Each row was made from one path, in order. Every step used is in the known rows, and no mark comes twice. Write each row's path.
In the rows, zero is written as 128.
Known rows:
pebot-levu: [125 130 156 148 164 108 148 109  95 139 128 125 126 121 125  67 123  67
 118  80 134 104 133 132 112 128 116 126  85 100  96 130 151 173 132 152
 151 116 115 127 135  96 120]
nefu-limar-zana-darab: [126 151 134 144 117 114 150 116  97 152 129 103 113 123  58  83 121  90
 126  59 151  86 136 153 111 101 147 101  84 112  98 130 156 184 167 112
 131 116 131 150 144 115 121]
zava-razevo-nefu-limar: [105 168 141 134 159  94 113  99  76 142 143 102 132 118  66  85 119  83
  95  32 145  86 162 160 104 107 132 125  51 152 127 108 173 174 143 108
 136 128  80 124 148 110 118]
fekoni-nalar-pebot-levu: [122 123 156 144 148 126 146 107 103 177 125 133 127 116  99  66 129  85
  95  83 139 113 139 144 105 125 104 122  90  92 118 160 164 154 137 170
 183 115 108 141 159  85 122]
pebot-levu-nefu-limar-zana-darab: [128 146 137 154 137  99 154 108  87 175 122  97 123 108  53  50 119  73
 138  86 151  82 131 124 105 115 140  95  75 108  89 139 149 203 148 153
 135 126 145 144 148 100 116]
darab-zana: [120 137 148 142 148 109 164 113  89 142 129 108 106 119 120  99 116  89
  98  71 134  95 136 151 103 103 110 116 108 117 111 132 154 173 152 122
 155 122 110 145 140  99 120]
nalar-pebot: [123 144 142 140 146 149 157 120  85 168 118 121 111 129 109  87 131  97
  99  83 146  94 153 154 108 120 107 128  81 108 109 121 165 159 149 147
 162 119  78 136 146 115 109]
razevo-zava-limar-zana-darab: [127 184 117 142  86 134 155 105  82 166 135  88 108 115  65  78 115  76
 126  51 149 104 129 144 106  97 159 110  80  95 104  97 150 186 192 121
 144  72 121 136 132  91 109]
nefu-limar: [120 147 143 129 149 110 128 114  86 138 130 117 115 121  98 106 115  86
 101  47 126  98 134 150 121 108 127 120  81 132 100 109 164 167 144 121
 131 126  95 141 142 110 126]
darab-fekoni-nalar: [119 106 128 140 121 101 153 102  94 140 126 105 105 120  98  93 119 107
  91  56 128 104 144 142  95  95  97 120 113 108 134 140 150 164 158 128
 160 115 128 159 140  85 130]
zana-limar: [112 141 140 123 128 116 146 119  92 157 120 113 104 105  93 111 134  99
 114  68 134 105 154 139 103 129 120 120  94 116 103 111 169 160 161 133
 149 102 107 142 142 113 130]
zava-limar-zana-darab-fekoni-nalar-pebot: [125 141 117 130  64 138 160 100  85 196 129  94  94 112  44  67 133  99
  91  67 161  87 151 153 106  69 126 104 116  80 127 143 147 169 186 134
 175  97 147 169 152  86 125]
pebot-levu-nefu-razevo-zava-limar-zana: [127 153 122 157 125 103 141 105  33 187 129  77 132  96  73  58 112  49
 129  70 131 107 144 142  99 107 142 129  73 105  83 100 161 201 150 132
 143  87 112 111 146  71 109]
zana-limar-nefu: [114 147 155 128 103  99 155 111  75 153  98 110 117 101  84 103 139  97
 152  75 137 101 161 140 106 132 132 116 100 112 111 119 173 140 160 143
 158 105 105 123 154 111 113]
pebot-levu-nefu-limar: [121 139 146 138 173  97 135 110  73 157 120 108 127 104  93  71 113  68
 114  74 128  94 133 120 112 124 120 112  70 127  91 121 161 184 126 161
 139 139 116 132 147  89 122]
durub-nefu-levu-pebot: [140 117 156 121 162  93 141 118  88 150 114  99 124 144 130  92 122 112
 128  82 149 124 177 155 105  90  82 135  62 157 128 128 189 166 145 146
 120 117  99 141 125 103 136]
zana-darab-fekoni-nalar-pebot: [119 125 114 158 102 140 154  99 100 171 125 102  93 119  68  76 136 121
  87  66 141  94 152 139  85  99  96 110 100  81 142 150 147 161 178 154
 178 117 126 155 138 105 132]
limar-zava-razevo-nefu-durub: [105 184 170 157 137  97 137 124  77 146 135  90 142 138  83  94 116  68
 141  36 141 104 156 145  72 108 122 128  69 106 148 118 179 166 145 112
 145 120  86  95 176  93  73]
durub-nefu-razevo-zava-limar-zana-darab: [138 160 122 163  85 108 132  98  49 162 127  86 138 123  46  53 127  72
 124  37 145 114 160 158  94  78 150 136  67 122 107 109 188 206 209 110
 138  79 103 120 127 103 129]
pebot-levu-nefu: [124 131 146 151 172 102 153 107  83 155 118 108 128 113 108  62 116  76
 125  94 139  97 139 121 101 131 107 114  81 112 101 136 154 180 132 170
 147 127 115 129 137  87 111]
fekoni-darab-zana: [121 145 150 137 134 117 162 108 103 125 141 105 110 118 105  78 126  86
 102  75 148  97 132 158 101  95 114 103  97 113 114 140 156 174 167 129
 160 102 131 146 134 105 135]
levu-nefu-razevo: [116 125 126 164 162 108 129 111  55 151 119  98 125 118  89  84 121  93
 124  76 128 107 155 156  88 113 103 134  79 127 104 126 166 176 160 140
 139 128  86 120 138 105 116]
nefu-levu-pebot: [130 126 145 117 163 113 140 122  96 153 123  94  98 134 140 115 117 111
 132  86 139 113 158 159 103 103  89 122  67 131 122 112 158 150 136 145
 122 115 104 146 130  98 128]
darab-fekoni-nalar-pebot: [123 117 125 141 115 133 156 106  86 169 124 107 100 117  90  87 125 115
  78  74 137  96 154 148  95  97  91 120 108 100 135 141 156 156 158 140
 176 118 108 156 151  95 128]
durub-nefu: [133 132 155 138 152 102 149 110  83 132 110 120 138 136 105  72 126  91
 110  65 143 111 162 149 110 103 108 135  82 147 117 139 191 181 167 133
 143 116  93 133 131 112 123]
nalar-fekoni: [132 144 137 140 147 107 129 105  77 120 118 115 103 132  99  95 125  94
 109  69 143  90 162 152 106 105  94 124  99 117 123 121 163 157 143 123
 130 118  95 133 131 124 117]
darab-zana-limar-zava-razevo-nefu: [100 171 154 135 108  91 165 103  75 166 140  82 134  95  80  93 138  76
 115  55 145  87 161 135  73 124 131  99  88 115 137 116 181 174 157 116
 167 105 102 112 168  96 115]
zava-limar-zana-darab: [127 163 131 122  96 125 149 103  94 162 129 105 109 121  70  73 123  77
 133  63 160  98 139 156 122  86 146 108  99  95 104 123 149 176 181 127
 143  91 140 153 138  98 116]
razevo-nefu: [116 166 141 148 165 100 153  97  98 140 132 115 135 122  92  93 126 100
 106  57 139  94 150 149  96 111 120 122  76 131 120 126 168 170 163 134
 148 108  83 128 133 101  98]
nefu-razevo-zava-limar-zana: [126 160 118 143 101 115 135 107  42 170 136  88 124 105  75  87 115  70
 116  44 131 110 144 167 106  91 149 132  79 110  92  85 166 184 172  91
 137  76  97 120 144  87 115]
durub-nefu-levu: [134 122 156 144 165  94 138 132  90 138 126 106 125 150 107  76 129  95
 125  65 148 120 167 153 103  97  93 149  83 161 115 137 193 174 156 137
 128 126  99 131 126  95 123]
fekoni-nalar: [121 120 143 129 140 104 136 101 108 141 125 124 118 128  93  93 112 100
 104  54 135 123 137 162 101 109 112 122 100 119 129 147 164 156 161 136
 161 113 113 153 149  86 122]
nalar-pebot-levu-nefu: [125 138 147 152 169 135 162 116  75 186 113 113 120 110  99  55 128  84
 112 110 145  89 146 123 101 132  98 119  76 102 100 138 159 174 129 189
 165 129  96 126 149  98 103]
durub-nefu-limar-zana-darab-fekoni-legevug: [125 125 135 143  86  87 157 104  89 140 114  96 116 120  47  66 119 101
 113  50 141  78 167 138  97  70 109 112  86 131 103 111 178 208 191  90
 123 123 135 154 130 109 140]
limar-zana-darab-fekoni: [127 125 117 162  99 114 178 113  95 154 122  80  97 120  73  69 132 101
 123  82 156  76 152 140 100  92 124 103 109  93 114 133 133 186 172 112
 141 105 149 152 131 119 121]
zava-limar-zana-darab-fekoni: [123 145 114 137  73 117 160 101  82 159 128  84  97 116  68  71 128  86
 119  66 157  80 148 139 117  72 138 105 110  89 110 114 139 185 182 117
 143  97 156 157 129 101 128]
levu-nefu-razevo-zava-limar: [121 164 113 152 126 119 116 105  34 162 131  83 120 105  76  87 109  78
 114  40 118 116 146 146  89 105 126 135  64 123 103  81 172 179 174 137
 143  99  74 110 132  80 116]

Which path is each row?
[111 144 142 127 170  93 122 108  93 162 140  75 116 134 109  93 119 110
 123  72 158 101 184 169  91  99  96 124  44 150 146 106 166 155 133 133
 121 114  84 125 136 103 120]
zava-razevo-nefu-levu-pebot
[121 155 164 132  99  83 133 121  76 126 129  77  87 102  66  94 158  98
 145  78 156  90 179 153  86  92  93 103 123 119 124 137 168 137 155 129
 149 101 146 121 138 103 130]
nalar-fekoni-darab-zana-limar-nefu-levu
[103 162 151 108 118  91 140 115  86 181 137  70 124 110  98 105 129  98
 145  70 148 106 181 140  72 124 110 104  49 127 153  93 184 147 134 139
 131  93  93 112 158  99 128]
zana-limar-zava-razevo-nefu-levu-pebot
[110 172 130 148 127  98 130  99  92 161 142  86 129 120  31  60 122  85
 118  46 170  71 159 164  99  95 153 105  62 133 122 125 161 191 167 103
 131 116 115 132 154 118 111]
zava-razevo-nefu-limar-zana-darab
[109 165 136 132 145  88 131 108  75 163 144  90 138 118  53  74 118  79
 106  48 164  76 162 175 112  96 149 117  66 151 116 117 172 186 146  86
 131 117  99 130 165 109 108]
zava-razevo-nefu-limar-zana
[126 151 100 145  57 115 160  97  84 168 137  75 100 102  47  79 112  94
 105  39 143 103 135 139  95  73 142 103 105  89 129 116 139 182 201 115
 164  71 150 159 139  70 130]
razevo-zava-limar-zana-darab-fekoni-nalar
[117 153 153 122 101 116 167 118  83 157 121 110 126 108 102 106 135  80
 135  65 127 107 136 124  92 141 127 107  93  93 108 107 179 158 158 137
 153  98 106 124 158 103 125]
zana-limar-zava
[112 151 144 129 131 108 131 119  50 150 122  84 134 124  87  80 104  68
 132  55 137  93 142 136 102 126 125 107  65 127 123  98 174 178 131 129
 131 140  87 116 173  98 120]
levu-nefu-limar-zava-razevo
[135 137 134 175 141 102 131 110  55 137 122  97 146 127  86  75 123  86
 103  40 122 123 164 156  84 109 118 153  56 144 111 111 200 191 179 117
 137 103  66 103 125 110 127]
durub-nefu-razevo-zava
[115 151 150 123 119 110 128 120  66 144 131  97 136 135 101  87 109  58
 126  43 131  97 134 145 115 126 135 116  69 112 122  95 175 167 130 112
 132 133  87 118 169 103 126]
nefu-limar-zava-razevo
[114 116 119 153 106 111 149  96 109 135 129  99 101 119  71  81 128 114
 104  52 135 103 142 135  83  95 105 109 108  94 144 149 141 167 180 142
 161 111 144 161 127  97 137]
zana-darab-fekoni-nalar
[121 156 180 158 132  97 140 133  77 135  98 102 117 134  93 111 119  86
 161  59 126 111 154 156 100 106 120 137 101 107 121 134 164 149 147 134
 144 128 102 113 166  98  70]
limar-nefu-durub
[126 151 125 139 128 110 155 111  82 165 114  88 111 116  45  77 114  96
 132  75 152  84 141 142 102 102 134  96  83 125 100 131 154 193 171 133
 125 126 129 152 148 107 113]
levu-nefu-limar-zana-darab
[104 142 152 126  96 106 158 121  68 168 132  86 111 104  96  96 131  71
 121  70 142  95 150 130  90 129 120 103 100  98 127 107 171 166 147 112
 164 111 114 126 169  98 134]
darab-zana-limar-zava-razevo
[126 156 137 179 118 106 137 107  47 135 114  88 134 114  85  92 125  84
 147  49 113 112 150 158  90 128 140 136  71 112 112 101 170 161 166 126
 143 102  66  90 143 104 100]
limar-nefu-razevo-zava
[124 115 117 152  91 107 170 104 105 155 128  90 103 121  58  71 123 112
 114  72 155  92 142 152  88  81 118 105 123  91 132 160 136 180 184 114
 158 100 160 168 144  96 127]
limar-zana-darab-fekoni-nalar
[119 119 122 170 122 128 161  97  92 191 119  93 105 105  58  43 133 103
 101  93 141  89 147 108  77 111  87 101  92  75 130 165 141 178 158 194
 179 130 143 147 141  88 127]
zana-darab-fekoni-nalar-pebot-levu-nefu
[116 161 141 150 176  98 142 121 103 140 149  99 126 136  92  95 130 104
 124  54 140 103 159 155  89 103 104 137  72 143 124 129 169 163 152 136
 136 115  88 117 124  83 100]
razevo-nefu-levu
[131 156 143 134 132 113 127 100  89  99 131 108 109 128  86  73 133  89
 109  70 155  92 158 164 101  99 100 108  88 110 124 132 162 161 153 123
 137  98 118 133 128 131 130]
nalar-fekoni-darab
[121 113 129 155 139 116 163 103  77 191 117  98 113 101  84  55 130  98
  86  97 140  95 150 114  89 110  85 111 101  95 126 155 148 172 136 179
 179 130 126 144 153  78 122]
darab-fekoni-nalar-pebot-levu-nefu
[127 131 123 162 119  94 166 112  78 171 122  71 112 102  55  48 125  80
 124  87 145  63 141 107 103  97 127  89  87 102  94 134 135 206 149 142
 137 129 164 149 139  99 125]
pebot-levu-nefu-limar-zana-darab-fekoni
[114 151 156 125  97 106 184 117  80 161 122  99 113  97 107 114 133  83
 122  72 127 103 130 122  84 127 122 100 113  92 115 116 172 165 158 128
 172 105 118 131 165  92 126]
darab-zana-limar-zava
[ 99 184 169 141 113  90 133 126  75 168 131  86 134 114  64 113 134  73
 138  32 139 109 166 133  64 121 129 122  75 109 146 107 186 160 154 115
 151 106  96  97 182 102  86]
zana-limar-zava-razevo-nefu-durub
[114 161 153 123 145 100 146 111  87 159 138  73 137 135 117  94 117  93
 147  71 148 108 169 152  82 112 107 110  43 127 154 103 177 158 130 136
 123 111  82 112 153  89 111]
limar-zava-razevo-nefu-levu-pebot
[119 152 145 125 174  96 149 105 103 156 132  92 120 126 116 109 122 121
 124  71 143 107 165 157  88  96  95 115  56 144 135 118 169 154 141 147
 124 104  90 136 125  93 108]
razevo-nefu-levu-pebot
[136 147 145 141 117  97 151 112  89 148 114 106 136 134  50  62 129  89
 122  61 156  95 154 156 113  82 140 114  82 142 102 144 186 205 180 114
 128 118 125 149 142 125 126]
durub-nefu-limar-zana-darab
[112 144 150 120 112 113 156 110 100 142 142 102  99  89  85  94 140  90
  98  79 151  99 140 148  93 105 116  93 102 111 110 133 165 164 176 130
 168  90 142 151 142 108 152]
fekoni-darab-zana-limar
[114 162 157 118  84 118 179 115  94 143 137  98 117  95  94  94 139  77
 122  73 140 104 126 130  83 117 128  82 101  87 115 127 172 169 172 125
 172  86 140 132 157  99 142]
fekoni-darab-zana-limar-zava
[125 145 161 128 122  96 128 117  56 136 117 100 155 141  93  64 119  58
 119  38 141 105 154 144 112 113 131 124  63 145 128 110 205 188 146 112
 133 134  82 114 163 110 137]
durub-nefu-limar-zava-razevo
[124 179 150 136 106 110 128 123  60 144 128  84 111 123  93  97 117  76
 157  44 130 116 146 148 111 105 137 141  82 125 111  86 165 147 159 143
 140  99  86 105 135  57  96]
razevo-zava-limar-nefu-levu
[110 120 133 133 115 106 153 107  91 128 123 108  96 115 112  97 111 101
 108  60 118  87 156 138  93 100  85 126  94 112 110  90 150 170 164 109
 137 124 109 143 124  97 123]
darab-fekoni-legevug
[124 146 120 175 140 119 131 111  59 142 134  96 122 115  95  99 121  89
 109  42 110 118 143 156  82 121 121 142  60 115 104  95 171 174 167 113
 138  96  69 106 128 105 118]
nefu-razevo-zava
[124 177 129 131 116 127 132 105  70 148 136 105 114 115 104  98 107  75
 101  37 127 118 132 142 110 106 139 129  69 117 106  79 160 168 166 129
 149  88  86 126 131  81 120]
razevo-zava-limar
[127 176 127 123  99 124 156 114  64 166 135  92 114 113  86  87 106  75
 109  58 147 106 135 156 120 100 153 121  88 113  96  89 159 181 172 104
 144  74 102 137 147  81 110]
razevo-zava-limar-zana
[110 172 150 144 138 105 150 100  81 139 133  97 152 130  93  72 121  77
 129  50 146  95 152 145  86 128 133 116  65 117 139 113 175 171 146 126
 146 110  76 103 160  99  99]
limar-zava-razevo-nefu
[123 125 150 144 159 122 155 108  89 188 115 118 122 110  82  61 119  92
 104  95 142 108 146 136  89 127  91 117  89 103 116 166 163 165 138 190
 181 125 105 143 162  75 111]
fekoni-nalar-pebot-levu-nefu
[109 151 139 150 176  97 118 120  91 144 157  86 123 137  85  79 128  92
 124  52 155  98 177 166  89 104 106 141  66 150 133 117 167 163 140 122
 131 121  85 110 132  91 107]
zava-razevo-nefu-levu
[121 139 170 163 176  93 136 135  83 163 117 100 116 124  98  83 113  72
 135  79 131 108 145 123  87 114  98 131  85 101 111 143 154 177 131 158
 140 131 123 126 156  86  83]
pebot-levu-nefu-durub
[113 153 144 167  90  96 147 111  40 163 110  77 114  82  73 110 140  91
 128  55 112 103 157 148  76 122 135 123  95 113 105 105 168 162 175 117
 165  96  91  97 150  97 120]
darab-zana-limar-nefu-razevo-zava
[125 153 141 111 109 116 150 113  76 163 131 107 116 122  93  87 114  74
 123  70 153  96 140 165 135  88 142 120 105 110  98 116 159 173 157 114
 145  97 119 152 150  89 111]
zava-limar-zana
[112 138 148 127 123 104 162 115  87 162 125 105  93 100  99 114 135  94
  97  72 136  98 148 138  94 117 114 110 111 117 106 123 161 165 163 123
 162 105 124 148 149 103 133]
darab-zana-limar
